What can hang from each mark
zelum: rete
rete: baborol fatu sopeda
dofe: baborol
sidi: taluge
fatu: rete
fopu: vileb
taluge: dofe rete
fepem: baborol
vileb: fatu fopu taluge
fuli: baborol taluge
baborol: dofe fepem fuli rete

Each row was made from one small tree. The marks that hang from a mark follow it in brackets, in alphabetical order. Every link used is in the known rows. Write each row's tree.
(in the rows, 128 means zero)
Known rows
fopu[vileb[fatu[rete] taluge[dofe]]]: [151 134 118 127 117  99 136 126 163 107 155 146 119 134 137 101 121  86
 103 165 113 161 140 147  99  98 133 116 117 169 105 174]
zelum[rete[baborol[fepem fuli] fatu]]: [150 146 118 123 114 120  82 150 104  86 118 156 120 100 149  76 113 113
 125 135 120 147 122 124  39 155 163 184 150 121  97 103]
sidi[taluge]: [116 108 138 114 109 136 123 141 108 157 130 154 116 138 132  90  89 112
 132 104 125 110 139 115 160 142 154  69 115 125 138 153]
fatu[rete[baborol[fepem] sopeda]]: [142 120 126  91 125 149 121 116 102  90 172 152 124 143 130 106  97 113
 122  96 123 116 124 134  93 105 168 167 122 136 135 141]
baborol[fepem]: [134 146 127 126 118 117 127 141 111 128 156 153 125 130 146  93  84  98
 125 109 132 123 129 134 142 148 140 123 128 128 127 161]
zelum[rete]: [117 115 129 126  99 132 122 160 116 110 130 152 115 130 142  59 105 102
 154 114 115 138 136 150 120 107 183  94  99 114 126 150]
vileb[fatu fopu taluge]: [148 136 127 132 102  99 135 126 145 126 167 158 123 128 146  93 105  91
 136 116 119 153 133 144 100 103 110 149  91 145  97 179]
rete[baborol[dofe] sopeda]: [125  98 142 103 112 159 134 110  97 118 171 163 124 133 133 100  83 111
 161  68 126 122 132 134 134  98 122 134 132 110 150 111]
rete[baborol[fuli[taluge]] fatu sopeda]: [159 108 119 104 104 143  88 138  91 129 103 169 116  93 141  92 110 127
 113 129 123  98 118 117  80 110 142 163  91 130 142  77]
sidi[taluge[dofe rete[baborol fatu]]]: [135 107 142  92 105 140 129 140  98 157  83 151 121 127 136  88 113 128
 126 139 123 118 145 109  83 169 156  91 133 125 132 102]
vileb[fopu taluge[dofe]]: [151 120 139 136 108 115 123 124 146 140 143 151 119 145 135 103  97  86
 121 136 118 151 144 146 130 130 114 121 105 142 127 181]
taluge[dofe[baborol[fepem]] rete[fatu]]: [156 160 138 106 124 126 124 164 116 141 106 151 130 140 167 104 103 124
 118 166 129 135 131 141  81 168 124 125 123 143 110 109]
dofe[baborol]: [130 109 136 103 114 153 130 145 121 128 146 155 126 165 141  91  81 114
 135 119 123 135 124 144 141 113 152  50 105 140 119 158]
dofe[baborol[fepem rete[fatu]]]: [126 161 133 105 126 142 136 158 115 145 139 140 131 164 172 112  89 129
 118 146 131 140 136 141 132 165 128 101 134 130 107 154]
sidi[taluge[dofe rete]]: [128 113 146 102 105 126 133 143 113 153 101 149 117 131 136  91 103 116
 129 122 127 113 148 124 147 161 156  71 127 138 144 122]
fatu[rete[baborol sopeda]]: [134  85 127  91 111 160 126 120 105  95 163 153 121 146 123  86  99 116
 131  96 120 117 129 140 102  84 190 116 101 136 143 151]
zelum[rete[baborol[dofe] fatu sopeda]]: [120 114 139 120 108 157 115 141  95 118 134 167 117 122 149  73 111 119
 170 104 116 133 137 137  72  95 137 178 108  86 133  81]
fuli[taluge[dofe rete]]: [141 127 130  92 100 115 136 159 113 157  90 152 115 113 144  80 106 111
 118 135 123  99 133 143 150 117 161  64 112 139 150 103]
fepem[baborol[rete[fatu]]]: [117 140 135 112 118 127 134 163 118 151 120 134 128 151 170  90 103 136
 118 158 137 131 144 128 140 162 163  30 116 123 119 175]
taluge[dofe[baborol]]: [137 108 137 106 122 159 130 150 136 129 130 156 124 184 135 107  95 105
 113 146 123 136 134 149 149 136 140  55 116 154 125 155]
fepem[baborol[rete]]: [113 132 140  93 117 128 144 146 125 134 141 132 126 160 158  99  91 132
 124 128 136 131 143 132 176 151 167   4 137 132 124 186]
taluge[dofe rete[sopeda]]: [149 104 145 111 100 134 141 144 111 121 127 156 122 119 148  90 105 108
 148 119 127 122 145 151 123 128 144 136  87 131 160 119]
sidi[taluge[dofe[baborol[fuli]] rete]]: [155 122 144  90 114 136 102 141 123 122  98 150 117 138 142 113  98 136
 112 139 126 133 134 122 126 158 143  55 158 163 121  93]
fatu[rete[baborol[fuli] sopeda]]: [156  86 120 100 111 146  98 118 110  69 157 153 119 121 122  89 100 118
 112 105 123 126 120 137  89  93 184 129 123 147 141 133]
fuli[baborol taluge[rete[sopeda]]]: [136 122 134  77 107 123 126 146 106 154 102 170 113  95 169 100 109 142
 161  98 123  92 126 142 136 100 161  88  87 143 147  83]
fuli[baborol[rete] taluge]: [107 124 125  83 118 126 137 153 127 168 116 151 113 136 165 112 105 132
 125 115 122 106 136 141 205 132 165  17 136 149 136 136]
fatu[rete[baborol[dofe fepem] sopeda]]: [136 135 131  95 133 146 119 108 103 104 187 153 123 144 133 114  88 113
 129  77 127 118 126 136 118 101 139 171 161 128 140 109]
fopu[vileb]: [134 130 123 134 104 120 147 152 127 112 152 157 125 115 145  83  85 108
 147 136 121 137 135 144 134 123 145  90  99 141 119 171]
taluge[dofe rete[baborol fatu sopeda]]: [151  99 140 100 100 148 136 136  98 125 109 156 126 115 147  86 115 118
 143 133 124 126 141 136  60 132 144 160  90 123 148 100]
dofe[baborol[fuli[taluge] rete[fatu]]]: [139 140 122  95 112 138 105 167 116 147  95 146 117 129 164 100 102 143
  95 158 124 121 125 133 143 130 143  52 130 145 117 113]
fatu[rete]: [128 109 119 121 110 130 123 150 123 119 152 140 118 141 129  68  94 105
 117 121 123 120 129 151 138  99 191  63 109 142 137 184]
fuli[baborol[dofe]]: [121 119 132 123 127 122 125 139 130 148 158 163 119 137 156 105  89 114
 151  92 127 126 132 146 173 134 127  61 156 139 131 128]
fuli[baborol]: [126 108 127 116 120 126 126 144 129 140 143 159 119 134 153  97  95 113
 145 111 124 124 129 145 149 139 159  55 118 149 128 159]
baborol[dofe fepem fuli]: [150 156 126 140 127 107  98 133 116 112 169 156 122 105 148 105  75 103
 124  98 136 130 123 132 151 151 104 146 187 135 127 111]
dofe[baborol[fuli rete[fatu sopeda]]]: [146 121 135 115 113 153 110 153 115 115 130 150 125 140 169 112  98 141
 126 145 128 143 135 139 117 137 125 129 105 136 127 130]
vileb[fopu taluge]: [143 122 135 131  99 111 122 121 131 136 154 145 122 127 143  87  83  97
 146 107 117 145 134 142 123 112 128 114  91 128 119 187]

Which tree is each row?
[127 158 131 121 143 113 120 133 125 145 169 162 121 134 163 124  84 112
 143  91 134 124 128 138 162 158 109 108 178 143 121 119]	fuli[baborol[dofe fepem]]
[144 167 124  77 125 128 109 148 120 127 125 145 118 141 157 127  88 137
  96 128 129 120 120 132 174 138 136  75 174 155 110 108]	dofe[baborol[fepem fuli[taluge] rete]]
[119 144 148 118 128 139 132 148 111 154 140 145 128 150 179 114  98 145
 139 132 140 124 149 129 150 146 116  95 126 107 139 128]	fepem[baborol[dofe rete[fatu sopeda]]]
[134 129 134 142 112 132 112 147 108 124 148 151 121 109 167 101  95 130
 139 121 133 133 144 138 143 138 101 161 137 114 150 109]	baborol[dofe fuli rete[fatu sopeda]]
[134 179 123 109 125 107 110 143 112 138 143 147 115 110 158 120  85 122
 105 104 135 108 129 128 201 143 112 106 206 135 135  92]	baborol[dofe fepem fuli[taluge] rete]
[116 135 152 101 127 141 140 131 117 138 162 144 125 160 167 123  88 138
 146  98 140 126 148 133 187 131 125  61 145 115 146 134]	fepem[baborol[dofe rete[sopeda]]]
[148 110 131 116 119 123 116 115 144 119 160 151 114 149 134 108 127  85
 102 130 118 138 139 143 101  93 131 171  88 151 138 157]	vileb[fatu[rete[sopeda]] taluge[dofe]]
[145 116 133 122 111 112 127 121 143 137 151 152 119 145 134 101 114  76
 111 127 122 146 138 135 119 128 113 127 114 143 126 168]	vileb[fatu taluge[dofe]]
[134 125 119  91 124 133 122 124 108  96 165 140 125 145 126  92  91 105
 109 104 124 126 122 135 103 123 185 105 156 140 119 160]	fatu[rete[baborol[fepem]]]
[153 169 120 120 127 103  91 143 110 136 139 162 113 100 146 110  83 112
 106 103 132 101 114 128 165 133 108 129 179 139 133  76]	baborol[dofe fepem fuli[taluge]]
[137 159 136 124 125 123 118 127 110 102 175 149 122 118 163 130  81 120
 132  86 139 129 138 137 174 152  96 180 181 126 148 105]	baborol[dofe fepem fuli rete[sopeda]]
[144 154 130  98 126 131 114 140 125  94 152 137 127 151 158 124  78 125
 111 120 131 149 128 139 158 163 129  89 180 153 108 143]	dofe[baborol[fepem fuli rete]]
[150 137 116 108 132 119  91 114 113  78 177 147 122 120 128 104  84 113
 102  97 130 130 116 134 115 125 148 122 217 148 117 111]	fatu[rete[baborol[dofe fepem fuli]]]
[141 123 135  99  91  90 136 117 117 129 149 143 123  97 152  67 102 101
 160  95 123 150 131 135  89 104 141 115 107 126 118 155]	vileb[fatu taluge[rete]]
[133 116 129  61  90 128 140 132  90 137 109 150 121 101 136  68  95 127
 144  98 120 101 122 130 113  94 183  51 126 126 135  98]	fuli[taluge[rete[baborol]]]
[125 128 128 128 111 119 124 136 120 112 165 139 121 119 150  96  81 118
 129  97 133 140 139 142 195 139 126  73 186 130 140 136]	baborol[dofe fuli rete]
[135 121 120 138 104 118 115 161 116 123 129 139 122 110 159  82  96 123
 116 146 132 138 140 136 133 157 146  94 131 131 130 155]	baborol[fuli rete[fatu]]
[117 118 135 128 104 144 143 156 104 146 138 146 125 132 165  92 101 124
 144 129 130 123 150 141 138 135 138 137  74 109 153 157]	baborol[rete[fatu sopeda]]
[116 155 142 109 142 128 138 129 122 141 173 156 122 143 179 151  90 128
 156  81 134 125 146 142 189 157 101 140 173 130 142 114]	fuli[baborol[dofe fepem rete[sopeda]]]
[145 130 107 135 113 113 142 161 157  96 166 163 120 145 142  85 122 105
 108 138 121 129 131 168 103  83 159 128  96 173  93 175]	vileb[fatu[rete] fopu]
[162 113 115 111 112 133  89 151 114 136  85 161 115 113 129  93 119 111
  76 164 122 107 122 120  98 140 146 111 133 149 132  90]	rete[baborol[fuli[taluge[dofe]]] fatu]
[160 136 117 124 119 119  93 134 101 102 139 155 128 104 142  92  95 112
 109 129 131 134 116 119  63 168 136 165 154 135 109 120]	rete[baborol[fepem fuli] fatu]
[155 161 135  87 115  97  95 145 110 135 103 150 117  91 161  88  93 148
 124 119 138 107 118 126 145 118 149  24 174 142 125  60]	fepem[baborol[dofe fuli[taluge[rete]]]]
[141 142 137 117 127 144 119 122  89 137 160 165 129 126 153 113  89 117
 147  96 133 116 129 123  88 141  94 210 136 105 135  89]	rete[baborol[dofe fepem] fatu sopeda]
[134 107 152 101 106 140 131 137 106 148 108 157 116 127 141 108 108 121
 143 113 126 107 153 120 134 145 140 125  99 130 160 105]	sidi[taluge[dofe rete[sopeda]]]
[143 140 125 126 104  95 142 123 141 117 164 155 124 106 149  91 102  91
 150 128 117 162 134 133  97 106 112 133 102 143  98 169]	fopu[vileb[fatu taluge]]
[144  88 143  83 100 147 144 121 100 106 132 156 125 126 134  95 103 114
 149 106 123 126 141 140  95 121 155 129 112 131 153 107]	taluge[dofe rete[baborol sopeda]]
[118 110 126 115  98 142 116 153 101 115 112 156 120 127 142  52 116 109
 148 132 110 143 132 138  61 116 186 116 103 102 113 132]	zelum[rete[baborol fatu]]
[134 122 142 121 106 124 125 161 108 171  82 149 119 121 150  85 114 121
 121 152 125 112 149 116 107 172 144  98 106 130 137 115]	sidi[taluge[dofe rete[fatu]]]
[109 141 145 102 126 128 144 139 124 140 156 132 125 161 160 107  83 132
 131 109 139 132 144 132 198 140 137   6 176 121 127 154]	fepem[baborol[dofe rete]]
[156 139 143 120  89 102 130 126 102 138 125 147 127  62 173  75  93 125
 185 135 119 151 140 132  49 114 120 175  54 112 133 133]	fopu[vileb[taluge[rete[fatu sopeda]]]]
[159 140 137 129  87  92 126 137 115 155 119 142 126  85 165  62  94 116
 162 132 120 148 135 140  63 120 132 137  76 120 113 156]	vileb[fopu taluge[rete[fatu]]]
[170 169 125  73 114 110  98 149 106 120 104 153 119 102 160 102  87 139
 117 123 128 114 108 133 114 127 147  91 153 156 111  69]	dofe[baborol[fepem fuli[taluge[rete]]]]
[151 128 115 134 113 125 144 153 147  85 169 173 120 143 148  99 124 109
 121 131 120 122 135 166  92  72 147 182  62 167 109 156]	vileb[fatu[rete[sopeda]] fopu]
[122 115 141 105 112 167 139 155 111 142 135 150 128 163 171 107  95 137
 142 139 127 133 142 143 128 127 128 114  79 123 131 147]	dofe[baborol[rete[fatu sopeda]]]
[154 116 147  77  86 121 143  88  99 104 149 146 127  79 147  87  83 122
 195  93 115 160 135 123  62  90 136 145 101 116 130 129]	fopu[vileb[taluge[rete[baborol sopeda]]]]
[169 117 100 119 112 115 117 137 152  49 166 165 122 127 127  92 122 112
  94 133 118 140 120 152  64  96 167 134 140 185  83 143]	vileb[fatu[rete[baborol[fuli]]] fopu]
[150 164 128  82 131 103 123 154 126 163  91 162 115 116 165 123 113 120
 116 134 126 100 129 141 145 157 144  94 150 165 131  82]	fuli[baborol[fepem] taluge[dofe rete]]
[146 118 112 101 113 139 154 130 131  65 170 169 126 128 135 100 121 115
 136 128 115 139 131 147  66  72 158 157  97 160 102 137]	fopu[vileb[fatu[rete[baborol sopeda]]]]
[133 120 147 114  99 133 122 150  85 165 102 158 120  99 161  83 107 139
 158 116 129 104 145 114  89 144 147 146  65 109 147 102]	sidi[taluge[rete[fatu sopeda]]]
[164 149 130  79 107  97  94 151 110 126  87 147 118  88 158  82 101 146
 115 135 134 104 114 123 122 124 178  25 135 153 122  94]	fepem[baborol[fuli[taluge[rete]]]]
[148 132 112 129 115 121 150 150 142  79 169 169 122 119 149  96 121 112
 131 143 120 131 136 155  90  75 150 165  69 163 111 153]	fopu[vileb[fatu[rete[sopeda]]]]
[109 132 138  89 127 137 135 140 120 170 136 162 111 137 172 133 105 140
 146  89 125  97 142 142 217 111 119  79 142 132 157  86]	fuli[baborol[dofe rete[sopeda]] taluge]
[166 130 125 123 120 134  91 126  92  95 144 163 127 100 150 107  97 116
 119 122 131 125 121 118  55 157 120 225 119 129 127 102]	rete[baborol[fepem fuli] fatu sopeda]
[113 126 141 134 112 143 140 150 104 155 153 148 123 132 169 100  95 126
 152 111 132 122 151 141 159 130 105 143 111 101 155 131]	baborol[dofe rete[fatu sopeda]]
[124 109 134 112  99 159 117 145  93 108 120 164 119 124 146  66 120 116
 161 120 112 134 136 136  47 105 170 179  71  97 130 113]	zelum[rete[baborol fatu sopeda]]
